Each row comes from the steps of one walk. Every step used is in the known rows, and no mark comes twice. Write the walk behind each row, first mark first.
Known rows
zozin/dogu: [ 2.30 -0.41 -1.63  5.38 -0.43 -1.97  0.00 -1.13  5.35  0.76  0.98 -1.08
 -0.57  0.20 -0.83 -0.48 -0.86 -0.46  1.32 -2.09  1.92 -4.45  0.59 -2.35
 -3.09  0.30 -0.85 -0.93 -0.46  0.86]
tili/dogu/zozin: [ 3.06 -0.94 -0.45  6.29  1.21 -3.13 -5.10  0.39  3.78 -1.62  2.27  1.88
 -1.31  0.85 -0.32  0.92 -1.23  0.66  1.03 -0.30  4.35 -3.55  2.45 -2.17
 -3.13  0.23  0.11  0.01  0.29  0.43]
viko/tilezam/mive/zozin/dogu/tili/beteze: [ 3.48  0.81 -0.82  6.30 -0.62 -4.44 -2.40 -0.81 -1.00  1.23  1.30 -0.94
 -1.38 -2.80  1.81 -0.71 -0.97 -2.37  0.51 -2.39  2.14 -5.94  2.88 -2.94
 -0.42 -0.84 -0.79  0.15  0.14 -0.10]
dogu/tili: [ 1.08  3.79 -1.09  5.56 -0.16 -3.59 -0.97 -0.11  0.93 -2.59  0.94  1.26
 -0.96 -0.63  1.73 -0.33  0.63 -2.24  1.20 -1.47  3.68 -5.46  2.59 -1.66
 -1.72 -0.15 -1.62 -1.35  0.79 -1.13]
dogu/zozin/zige/mive/tili: [ 2.06  2.67 -2.30 -0.23  3.50 -2.80 -3.37 -1.69  1.91  3.19  2.60  4.08
  0.62  1.69 -1.61  0.14  0.07  0.20  1.25 -1.48  1.39 -5.81  1.21 -2.13
 -2.42  0.06 -0.11  2.89  0.92  0.92]
mive/tili: [-0.45  6.18 -3.40  0.52  0.68 -2.15 -0.67 -2.41  0.92 -0.24  0.79  2.11
  0.33  0.63 -1.78 -0.74  0.28  1.49  0.89 -1.79  1.90 -5.86  0.98 -3.37
 -1.66 -0.47 -1.37 -0.67  0.82  0.56]
duloz/mive/zige/zozin: [ 1.12 -0.43 -2.21  3.90 -1.02 -2.75 -1.32 -1.99  1.65  1.58  1.59  4.08
 -0.07 -0.56 -0.41  1.42 -0.19  3.05  1.15 -1.66 -0.70 -4.24 -1.49  2.04
  1.66 -0.48 -1.43  3.34  0.26 -0.72]
tili/mive/zozin: [ 1.84  3.15 -0.90  2.19 -2.06 -6.15  0.01 -1.50  0.71 -2.81  0.30  1.89
 -0.25 -0.68  0.90  0.28 -0.48  3.25  2.44 -2.30  0.82 -5.07 -0.73 -1.44
  1.45  1.04 -1.36  1.84  0.20 -0.86]
zige/zozin/dogu/tili: [ 3.35  0.34 -0.32  5.60  1.47 -3.49  0.13 -0.03  0.08 -0.39  1.39  1.06
 -0.71 -0.77  1.02 -0.90 -0.29 -2.25  1.45 -1.45  2.33 -5.57  2.19 -1.52
 -2.33 -0.33 -1.90  0.40  0.04 -1.41]
dogu/tili/mive/zige: [ 0.65  1.49 -4.47  3.99 -0.99 -2.08  0.71 -1.22  1.52 -1.52  0.35  1.95
 -1.08  0.55  0.07  1.89  1.52  3.49  1.96 -3.36  1.98 -4.95  0.82 -1.74
 -0.03 -0.71 -0.80  0.34 -0.09 -1.12]
beteze/tili/dogu: [ 2.97  2.12  0.00  5.07  0.28 -0.85 -0.62 -2.38  4.40 -2.07  0.11  0.37
 -1.14  0.57  0.58  0.08 -0.98 -1.10  1.05 -0.95  5.70 -2.74 -1.14 -2.88
 -2.65 -1.84 -0.23 -0.56 -0.09  0.60]
zozin/dogu/tili: [ 2.88  1.24 -1.14  6.27  0.76 -3.18  0.37  0.00  1.48 -0.92  1.10 -0.17
 -1.06 -0.54  0.72 -0.90  0.22 -2.80  1.38 -2.01  3.14 -5.68  2.87 -2.29
 -3.17 -0.22 -1.49 -1.41  0.09 -0.84]
tili/beteze: [ 2.03  3.01 -1.72  4.02 -1.93 -2.17 -2.91 -2.23  2.66  1.11  0.65 -0.60
 -0.90 -1.66  1.46  0.50 -1.67 -0.30  0.77 -2.17  3.11 -4.37  1.86 -1.47
  0.40  0.07 -0.56  0.30  0.71  1.04]
tili/dogu/zozin/zige: [ 2.83 -1.01  0.70  6.53  2.41 -3.13 -4.28 -0.26  5.23  1.96  2.93  2.68
 -1.03  1.01 -0.88  1.56 -0.99 -2.16  1.13  0.40  3.12 -3.18  3.31  2.47
 -3.25  0.53  0.00 -1.94  0.44  0.11]
beteze/tili/mive/zige/zozin: [ 3.08  0.89 -1.44  1.62 -0.45 -2.19 -0.06 -2.20  0.89 -0.18  0.93  3.67
  0.10 -0.14  0.90  1.20  0.00  4.21  1.86 -1.62  0.69 -3.68 -2.53  0.12
  1.44 -0.82 -1.33  4.35 -0.14 -1.50]
mive/zige/zozin: [ 0.39  0.36 -1.33  2.88 -0.31 -2.85 -2.33 -1.97  0.98  1.12  1.43  3.56
  0.69 -0.44 -0.35  1.41 -0.23  3.04  1.17 -0.71  0.10 -3.91 -1.14  0.40
  0.89 -0.35 -1.53  2.72 -0.02 -0.77]
mive/tili/dogu: [-0.52  2.79 -2.59  3.62  2.34 -0.98 -1.58 -2.25  1.68 -0.81  0.19  1.81
 -0.76  1.46 -2.12  0.20 -1.28 -0.04  0.86 -1.12  3.71 -4.63  1.12 -4.35
 -2.61 -1.24 -0.64 -1.82  0.09  0.83]
tilezam/mive/zige: [-2.26  1.30 -3.85  6.17 -1.63 -2.69 -2.24 -0.99  2.55  0.13  1.43  2.67
  0.46  0.22 -1.21  2.13  1.79  3.10  0.44 -3.02  0.79 -4.50  0.80 -2.12
 -0.23 -1.60 -0.78 -0.42 -0.20  0.14]
tilezam/viko: [ 0.26 -0.41 -1.89  5.27 -2.26 -4.49 -3.49 -1.24  3.80 -0.23  0.19 -2.27
 -2.38 -0.80  0.59  1.15  0.17 -0.59  0.97 -2.03  2.09 -4.97 -1.78 -1.10
 -1.61  0.57 -0.74  2.35  1.46  0.52]
tilezam/viko/zozin/zige/mive/tili: [ 2.54 -0.10 -2.45 -0.47  2.70 -2.88 -3.39 -1.92  0.99  4.08  1.92  3.14
  0.08  0.60 -2.08  0.47 -0.03 -1.25  1.14 -1.58  1.16 -5.86 -0.60 -2.50
 -2.06  0.03 -0.11  3.41  1.27  0.86]
zige/zozin/dogu: [ 3.23 -1.58 -0.42  4.43  0.53 -2.28 -0.45 -1.20  3.32  1.66  1.43  0.72
 -0.01 -0.13 -0.41 -0.48 -1.59  0.30  1.38 -1.30  0.77 -4.29 -0.53 -1.34
 -1.94  0.21 -1.39  1.70 -0.59 -0.02]
zige/zozin/dogu/tili/mive: [ 4.60  1.20 -2.25  4.00  0.68 -2.45  2.38  0.00  0.56 -2.72  0.21  1.80
 -1.90  0.61  2.61 -0.14 -0.38  0.88  2.65 -3.18  2.29 -5.30  0.47 -2.07
 -0.62  0.03 -1.46  2.06 -0.11 -2.06]
duloz/mive/tili: [ 0.79  4.92 -4.69  1.78 -0.22 -2.01  0.70 -2.45  1.71  0.43  0.98  2.70
 -0.75  0.56 -1.74 -0.87  0.36  1.65  0.91 -3.19  0.74 -6.27  0.58 -0.99
 -0.60 -0.60 -1.20  0.29  1.21  0.77]

Which walk is each row?
[ 1.81  0.41 -1.92  2.81  0.32 -2.84 -0.65 -1.33 -0.57 -0.31  0.98  4.13
 -0.17 -0.13  0.77  1.37  0.02  3.38  1.85 -1.62  0.38 -4.49 -0.89  0.10
  1.34 -0.48 -1.67  3.51 -0.10 -1.95]	dogu/tili/mive/zige/zozin
[ 3.67 -0.52 -1.01  3.89 -0.73 -4.57  1.30 -1.33  2.75 -0.15  0.71 -0.37
 -0.47 -0.32 -0.67 -0.46 -0.99  1.62  2.20 -2.75  0.70 -5.03  0.00 -2.55
 -1.33  0.78 -1.12  1.11 -0.74 -0.03]	tili/mive/zozin/dogu
[ 3.95  2.33 -2.09  1.06  1.88 -2.42 -4.34 -2.29  0.94  4.21  2.16  1.74
 -0.26 -0.41 -0.01  0.38 -1.50 -0.19  0.89 -2.12  2.33 -5.55  2.54 -1.96
 -0.74 -0.21  0.03  3.03  1.08  1.45]	dogu/zozin/zige/mive/tili/beteze
[-1.38  2.09 -2.73  5.39  2.01 -1.61 -2.65 -1.41  0.71 -0.98  0.69  2.54
 -1.00  1.25 -1.40  0.01 -0.68 -0.52  0.16 -1.21  2.89 -5.01  0.62 -5.52
 -2.52 -2.02 -0.41 -1.90 -0.26  0.56]	viko/tilezam/mive/tili/dogu
[ 0.26  1.86  0.88  5.56  0.25 -6.01 -2.46 -1.06  2.64  1.92  2.46  3.39
  0.58 -0.48 -0.48  1.05 -0.09 -1.39  1.12 -0.78  0.12 -4.26  1.83  2.34
 -0.28  0.34 -1.25 -1.23  0.39 -0.43]	tilezam/mive/zozin/zige
[ 3.33 -0.21 -1.98  5.10  1.87 -2.83 -3.73 -0.14  2.54 -0.84  2.40  2.76
 -1.45  1.07 -1.55  0.34 -0.92  1.36  0.93 -1.12  3.54 -4.64  2.45 -2.06
 -2.99 -0.19  0.00  0.61  0.61  0.64]	duloz/mive/tili/dogu/zozin
[ 1.95  5.05 -3.10  1.40 -0.21 -1.85 -2.25 -2.94  0.23  1.82  0.66  0.20
 -0.44 -1.17 -0.16 -0.36 -1.31  0.61  0.64 -2.45  2.54 -5.53  2.25 -2.90
  0.00 -0.73 -0.83  0.47  0.96  1.24]	mive/tili/beteze
[ 4.03  0.37 -1.53  4.89  0.29 -2.44 -1.56 -1.60 -0.67  2.24  1.13 -0.50
 -1.04 -2.19  1.02  0.12 -1.26 -1.33  0.97 -2.45  2.50 -5.30  2.99 -1.56
 -0.24 -0.87 -1.12  1.12  0.22 -0.21]	mive/zige/zozin/dogu/tili/beteze
[ 2.83 -0.14 -1.01  5.60  1.45 -3.36  0.08 -0.26 -0.19  0.21  1.50  1.11
 -0.61 -0.78  0.26 -0.49  0.25 -1.33  1.43 -1.69  1.91 -5.54  2.17 -1.47
 -2.13 -0.65 -1.71  0.30 -0.14 -1.39]	mive/zige/zozin/dogu/tili
[ 0.54  1.05 -2.03  3.01  4.09 -1.22 -2.79 -2.20  2.72  1.64  0.96  3.02
 -0.57  2.14 -1.80  0.88 -1.40 -1.35  1.07 -1.02  3.37 -4.61  0.76 -3.44
 -2.99 -0.95  0.03  0.32  0.09  1.04]	zozin/zige/mive/tili/dogu
[ 4.32  1.55 -0.79  4.96 -0.27 -3.90 -1.40 -1.40 -0.44  1.27  1.00 -1.35
 -1.11 -2.53  1.33 -0.52 -1.52 -1.95  1.06 -2.45  2.84 -5.64  3.52 -2.01
 -0.48 -0.29 -1.05  0.30  0.43  0.03]	mive/zozin/dogu/tili/beteze
[ 3.12 -0.72 -0.59  5.93  2.74 -2.80 -3.26 -0.67  4.29  2.59  3.01  3.58
 -1.28  1.20 -1.63  1.14 -0.78 -1.48  1.06 -0.41  2.34 -3.94  3.26  2.81
 -2.86  0.21 -0.07 -1.41  0.73  0.27]	duloz/mive/tili/dogu/zozin/zige
[ 2.57 -2.44 -1.35  4.44  0.51 -2.02 -0.44 -1.60  2.81  2.53  1.48  0.82
  0.27 -0.08 -1.69  0.25 -0.78  1.50  1.36 -1.67  0.16 -4.28 -0.39 -1.18
 -1.71 -0.19 -1.26  1.60 -0.87  0.00]	mive/zige/zozin/dogu
[-1.98  1.84 -2.04  7.78 -2.28 -3.95 -3.97  0.30  2.82 -1.74  1.60  2.34
 -0.84 -0.42  1.75  0.06  0.94 -0.40 -0.27 -1.72  0.89 -4.91 -0.79 -3.43
 -0.68 -1.17 -0.35 -1.20 -0.08  0.01]	viko/tilezam/mive
[ 3.45 -2.40 -1.93  4.00  0.52 -1.73  0.51 -1.42  2.58  1.78  1.19  1.11
 -0.24  0.31 -0.95  0.42 -0.88  2.39  1.80 -2.20  0.22 -4.40 -0.77 -1.42
 -1.19 -0.14 -1.11  2.27 -0.98 -0.36]	tili/mive/zige/zozin/dogu
[ 4.13  1.75 -2.86  4.47  0.19 -2.32  2.58  0.09  1.55 -3.04  0.00  0.95
 -2.15  0.83  2.45 -0.10 -0.01  0.74  2.61 -3.47  2.87 -5.46  1.01 -2.63
 -1.13  0.08 -1.24  0.65 -0.09 -1.62]	zozin/dogu/tili/mive
[ 5.31 -0.55 -1.04  4.97 -0.42 -2.37 -1.64 -0.76 -0.39  1.76  1.10 -1.00
 -1.41 -2.70  1.39 -0.34 -1.64 -2.99  0.85 -2.22  3.56 -5.16  3.07 -2.51
 -0.89 -0.37 -0.73 -0.06  0.58  0.02]	viko/zozin/dogu/tili/beteze
[ 2.78 -0.04  0.11  5.27  3.12 -2.94 -3.97 -0.68  3.96  2.21  2.97  3.15
 -0.79  1.28 -1.60  1.16 -0.82 -1.66  1.10  0.25  2.86 -3.71  3.56  1.62
 -3.47  0.27 -0.16 -1.83  0.52  0.16]	mive/tili/dogu/zozin/zige
[ 2.28  0.26 -1.39  5.43  2.46 -3.21 -4.77  0.45  1.20 -1.30  2.55  3.22
 -0.86  1.21 -1.28  0.48 -0.68  1.26  0.64 -0.91  3.72 -4.56  2.94 -3.71
 -3.30 -0.65 -0.14  0.41  0.34  0.45]	tilezam/mive/tili/dogu/zozin
[ 3.66  1.45 -0.85  5.89 -0.30 -4.11 -1.61 -0.81 -1.16  1.13  1.26 -0.67
 -0.95 -2.54  1.51 -0.38 -1.16 -2.03  0.82 -2.88  2.56 -5.76  3.82 -2.63
 -0.26 -0.78 -1.21  0.60  0.31 -0.07]	tilezam/mive/zozin/dogu/tili/beteze
[ 2.96 -3.26 -4.23  4.35 -0.91 -2.37  0.34 -0.73  0.79  0.03  0.34  0.60
 -1.82 -0.33 -0.78  1.98  1.25  2.33  1.87 -3.50  1.59 -5.09 -0.31 -2.44
 -0.62 -0.56 -0.46  1.44 -0.03 -1.15]	tilezam/viko/zozin/dogu/tili/mive/zige
[ 2.48 -0.34 -1.09  6.49  1.49 -3.48 -0.16  0.27 -0.86  0.04  1.72  1.82
 -0.44 -0.69  0.44 -0.37  0.51 -1.40  1.17 -2.14  1.62 -5.66  2.34 -1.97
 -1.93 -1.17 -1.82  0.62 -0.28 -1.51]	tilezam/mive/zige/zozin/dogu/tili
[ 4.35 -0.48  1.32  5.80  2.27 -2.82 -3.58 -0.77  5.28  1.72  2.86  2.38
 -0.91  0.83 -0.40  1.12 -0.67 -2.08  1.21  0.32  3.78 -2.79  2.46  2.26
 -3.33 -0.01  0.14 -1.23  0.47  0.02]	beteze/tili/dogu/zozin/zige
[-0.52  3.12 -0.05  4.96 -2.00 -7.30 -2.52 -0.61 -0.13 -1.64  1.53  2.68
  1.02 -1.45  0.06  0.25  0.15  1.55  0.96 -2.02  0.15 -5.17  0.36 -2.14
  0.89 -0.13 -1.70  1.03  0.17 -0.39]	tilezam/mive/zozin
[ 1.19  3.40 -2.64 -0.49  3.13 -2.37 -2.44 -2.43  2.23  3.21  1.98  3.77
  0.79  1.67 -1.52  0.08  0.08 -0.19  1.29 -1.71  1.22 -5.80  0.50 -2.14
 -2.04 -0.22 -0.46  2.30  0.88  0.98]	zozin/zige/mive/tili
[ 0.22  1.45 -4.67  3.35 -1.76 -1.77  0.23 -1.84  3.26 -0.92  0.20  1.77
 -0.87  0.99 -0.58  2.19  1.17  4.64  1.85 -3.27  1.43 -4.30 -0.47 -1.56
  0.34 -0.35 -0.48  0.40 -0.26 -0.40]	tili/mive/zige
[ 1.34  1.22  0.28  1.75 -0.67 -6.92 -3.56 -1.59  1.85  0.42  1.58  2.26
  0.93 -0.76  0.16  0.47 -0.54  1.11  1.80 -1.47  0.62 -5.15 -1.12 -1.96
  0.41  1.18 -0.70  4.26  0.37  0.42]	zige/mive/zozin
[ 5.20 -0.23  0.49  5.41  0.95 -2.86 -3.72 -0.24  3.96 -2.13  2.19  1.39
 -1.23  0.51  0.35  0.31 -0.78  0.45  1.05 -0.37  5.41 -3.10  1.33 -2.22
 -3.39 -0.45  0.29  1.11  0.33  0.37]	beteze/tili/dogu/zozin
[ 2.94  3.62 -2.81  3.99 -0.42 -2.59  1.75  0.00  1.08 -4.11 -0.05  1.99
 -2.01  0.81  3.17  0.35  0.23  1.07  2.53 -3.14  3.20 -5.29  0.81 -2.02
 -0.22  0.10 -1.29  0.86  0.40 -1.78]	dogu/tili/mive
[ 3.41 -2.48  0.05  4.03  3.17 -3.22 -5.94 -0.46  5.86  3.43  3.14  3.90
 -0.25  1.75  0.37  1.89 -1.04 -1.94  1.57 -0.73  2.59 -3.80  0.73 -0.01
 -2.78  0.76  0.87  3.75  0.42  0.95]	tili/dogu/zozin/zige/mive
[ 2.80  3.62 -3.03  0.39  0.74 -1.91 -3.35 -2.89  0.67  3.11  1.08  0.88
 -0.16 -0.67  0.38  0.05 -1.44  0.30  0.83 -2.71  2.33 -5.74  1.50 -3.66
 -0.04 -0.55 -0.28  3.04  0.92  1.57]	zige/mive/tili/beteze
[ 4.91 -1.85 -1.36  3.30  0.47 -1.63  1.39 -1.86  2.85  1.60  1.08  0.81
 -0.18  0.06 -0.45 -0.11 -0.45  2.31  1.85 -2.34  0.88 -4.02 -1.56 -1.33
 -1.36 -0.72 -1.08  2.87 -0.94 -0.46]	beteze/tili/mive/zige/zozin/dogu
[ 3.00  3.12 -2.53  0.78  1.35 -1.95 -3.41 -2.99  1.21  4.34  1.51  1.32
 -0.09 -0.55 -0.05  0.26 -1.40 -0.66  0.90 -2.39  2.07 -5.57  1.86 -2.11
 -0.26 -0.43 -0.19  2.36  1.00  1.50]	zozin/zige/mive/tili/beteze
[ 3.42 -0.55 -1.36  3.77  3.04 -3.03 -5.31  0.07  2.33 -0.34  2.54  3.04
 -0.82  1.46 -1.22  0.69 -1.03  1.03  1.07 -0.68  3.95 -4.52  2.17 -3.57
 -3.59 -0.05  0.36  1.85  0.44  0.82]	zige/mive/tili/dogu/zozin
[ 5.44 -2.02 -1.24  5.39 -0.55 -3.07 -2.34 -0.84 -0.56  2.15  0.93 -2.06
 -2.16 -3.04  1.12  0.01 -1.48 -3.31  0.79 -2.45  3.32 -5.47  2.32 -2.45
 -1.05 -0.24 -0.65  0.97  0.89  0.07]	tilezam/viko/zozin/dogu/tili/beteze
